Each row comes from the steps of one path. Every step used is in the known rows, and no mark comes twice. Write the path behind each row, first mark first.
Known rows
muleti/famez: [ 34  58  23 -36 -19  22  24  12 -25 -10   3  18 -18  17 -28   4  -5   8
   2   7  -8  15  15  -1  -4]
morisa/gagag/kaloni: [ -6  40  -8  -5 -19   9   5  16 -15  -4  19  10  18 -45  31  -2 -25  -6
  21  -6 -13   0  22  -6 -35]
terati/kaloni/kasel/pebeta: [ 33   7  -3 -10  26 -20 -39 -28  -4  16   6   5 -21 -30 -85 -21 -12   1
  34 -15  86 -22 -28  -5  -6]
kasel/pebeta/kaloni/famez: [ 10 -45   3  10  10  -3  -1 -15   3  14 -26  17  13  47 -72  19   6   1
 -21  -1 -10 -12  -6   4  40]
morisa/kaloni: [ -5  31   1 -23 -29  12 -20  10  -8  11  15  16 -18  -9  -3  -6  -7  -3
 -23  16  19   0  13 -20   5]
pebeta/kaloni/morisa: [ -3 -31  -7  18  -5   8  16  -9  -6   6 -41  10 -31  28  42 -19 -12   2
 -35  16   3  -4  16 -11  41]
pebeta/terati: [  2 -10  12  11 -15  17  -7  13  13 -21  -3  -6   7  40   6  -3  33  -1
 -27   1 -30   6  -6  14  -2]
kasel/pebeta/kaloni: [ 23 -19   1  -6  13 -12 -10 -11  -4  -8 -32  30   7  24 -52  17   7  -2
 -24   0  19 -23   2  -6  47]
gagag/kaloni/famez/muleti: [  1 -28 -22  -3 -30  29  33  10  -1  14   4  -8 -11  -7  20   8  31  -4
  -9 -23 -55  34   0  17 -15]
kasel/pebeta/terati/kaloni/morisa/gagag: [ -9 -22 -14  -3  39 -16 -38 -16 -12   6 -23 -12  16 -26  15 -34 -51  10
  34 -14  60  -8   2  -7 -10]
terati/pebeta/kaloni: [  4  -2  25 -13   6  -3  25  -7  10 -15 -15  24  17  30   3  28  35  -1
 -53 -16 -54 -34  13 -13  35]
kasel/pebeta: [ 40  29   9  -3 -13  -7 -23   0 -10 -11 -11  24  -3   4 -67 -15  14  -1
 -16 -16  30  -7  -5   4  24]
morisa/gagag/kaloni/pebeta/terati: [-47  22 -12   2  -2  -4   1  11  -6  -4  21 -17  22  -8  74  36  -8  -8
  26  10 -36  21  -2  14 -29]
gagag/kaloni/kasel/pebeta: [ 32  17 -13  11  14 -17 -41  -7  -2  19  36  11 -23 -21 -76 -27  -7  -7
  12 -21  68  17 -21  10 -27]
kasel/pebeta/terati/kaloni/morisa: [ 15 -25  -1  -6  30 -18 -40 -19   1  10 -12 -10  -6   9  -6 -50  -7  16
  -1 -12  59   1 -16   4  -9]
gagag/kaloni/terati/pebeta: [ -5  59  42   2 -12 -18  29  28  21 -19  50  -1  20 -17  12  -3  29   1
 -14  10 -62  -2  13   2 -25]
kaloni/morisa/gagag: [ -9  25 -18  17 -21  11   9  -2 -17   2 -25   2  -7 -21  65 -43 -45  -4
   7  -8   1   5  27 -11  23]
pebeta/kaloni/terati: [-27 -12  25  26   0  -6  51  15  18 -24 -18   2  14  20   8  43   6  -1
  -6  49 -46 -19  17 -10  38]
pebeta/kaloni: [  4 -21   4   0 -10  10  22  -3  -1  -7 -28  18   4  29   3  26  15   0
 -28  17 -14 -17   8 -11  32]
terati/pebeta/kaloni/kasel: [ -5 -18   5  -1  20  -6  10 -23  18   3  -6   7   4  23 -24  22  20 -13
 -29 -16 -27 -18  -4 -15  25]
famez/muleti: [ 24  -1 -17 -11 -37  30  37   6  -6 -21 -36   3 -15 -10  17  10  38  -8
 -20 -25 -38  13   5   0  34]
terati/kaloni/morisa/gagag: [ -9  14 -10  -9  -6   1   3 -16 -18  16 -15  -5  -5 -50  61 -35 -65   6
  34  -2  34 -16  21 -22   0]
gagag/kaloni/pebeta/terati: [-19  24   4  -4 -12   1   4  15   4  -7  32 -15  -3  24  47  29  39   1
 -16  15 -30  33 -17  30 -35]
gagag/kaloni: [ 18  38  11  -5 -29   7   9  16  -5  -4  29  12  -6 -14   2 -15  19   3
 -13  -3   5   6   6   6 -38]

Which path is each row?
[-12 -73 -15  -9  -1  26  30  -4  14  -1 -20 -35   3  14  21  22  34   5
   2 -20 -61   9 -16  14 -12]  pebeta/terati/kaloni/famez/muleti
[ 33  16  -4  15  10 -10 -41 -15   0   7  -1  10 -25   0 -81 -21   2  -8
   8 -18  56   6 -22   3  21]  kaloni/kasel/pebeta
[-10 -10 -25  21  45 -15 -56   3   2   6  32 -13  11 -21 -35  -6 -37 -10
  45 -22  51  17 -14   9 -42]  morisa/gagag/kaloni/kasel/pebeta/terati
[ -2 -21  17  23  20 -32  16   7   8 -24 -22  12  21  19 -42  35  -1   2
  -5  29  -5 -15   5  -7  55]  kasel/pebeta/kaloni/terati
[-12 -45  13   4   0  17   9  -6  25  13  10 -23  13  33 -13   3  17  13
   4   6 -36  -1 -16  16 -34]  pebeta/terati/kaloni/famez
[  8  27  -6  10 -28   4   1   4  -8  18  17   5 -31 -12  54 -55  -3   6
 -21  -2  23  23  12   4 -30]  gagag/kaloni/morisa
[-41  21  -2 -20  -7   4 -26   8   3   5  15 -11 -11  29  37  33  12   0
 -19  29  -1  19 -15   0  13]  morisa/kaloni/pebeta/terati
[ 14 -27 -17  10  15 -16 -15 -20 -11  11 -39  24 -14  23 -12 -24 -19   4
 -31   3  45  -6   6  -7  56]  kasel/pebeta/kaloni/morisa
[  2  -5  13  -8 -19  17  17 -12   2  23   7  -5  -6   5 -20  -6   1   9
  11   1 -12 -12  -6   5 -12]  terati/kaloni/famez
[  5 -14  15  -8   6   9  -6   1  10 -12   5 -12   9   9  -2  -1  24   9
   6   5   2 -16 -12   6 -35]  pebeta/terati/kaloni
[-32  57  29   2   3 -22  29  30  10 -21  38  -2  45 -51  39  12 -12  -4
  23   0 -72 -10  29 -10 -28]  morisa/gagag/kaloni/terati/pebeta
[-21  14   4   5 -15   7   4   4   7 -19  -6 -16  -6  42  32  26  48  -2
 -16  14 -43  20 -20  22  19]  kaloni/pebeta/terati
[ -5 -34  -5  15  11   4  14 -14  13   8 -16   4 -20  22 -18  15  -9 -11
  -9  14   9  -8  -6  -8  30]  pebeta/kaloni/kasel
[  5  29 -26   6  22 -20 -38  -4 -15  19  29   6   0 -53 -46 -14 -57 -11
  51 -24  68   7  -3  -6 -23]  morisa/gagag/kaloni/kasel/pebeta
[ 22 -16  13 -19  25 -15 -40  -6   4 -12  -4  -1  22   4 -52  -7  17  13
   6 -13  45 -12 -20   8 -18]  kasel/pebeta/terati/kaloni
[-29  40  12  17  -9  -8  37  36   2 -17  27  -9  25 -48  41  15 -41  -7
  44  28 -32   2  26  -4 -26]  morisa/gagag/kaloni/terati
[ -1  39   6 -31 -18  -4  13 -15 -12   5   3  -3 -13 -16  25  26  16   4
  13  18   9 -13 -11   1  10]  terati/kaloni/pebeta
[-30 -26 -14   2  21  -1  -7  -9  -2   3 -17 -24   4 -19  75 -29 -53   9
  31   0  12 -12   9  -8 -19]  pebeta/terati/kaloni/morisa/gagag
[ -3 -31  -2   5  28   3 -22 -14  20   4  12 -26 -15   5 -20  -6   2   3
  25   3  27   0 -27   6 -31]  pebeta/terati/kaloni/kasel
[-21 -15 -35  -1 -24  30  34  11 -11  17   3 -15  11 -37  38  20 -17 -10
  26 -27 -65  22  17   2 -14]  morisa/gagag/kaloni/famez/muleti
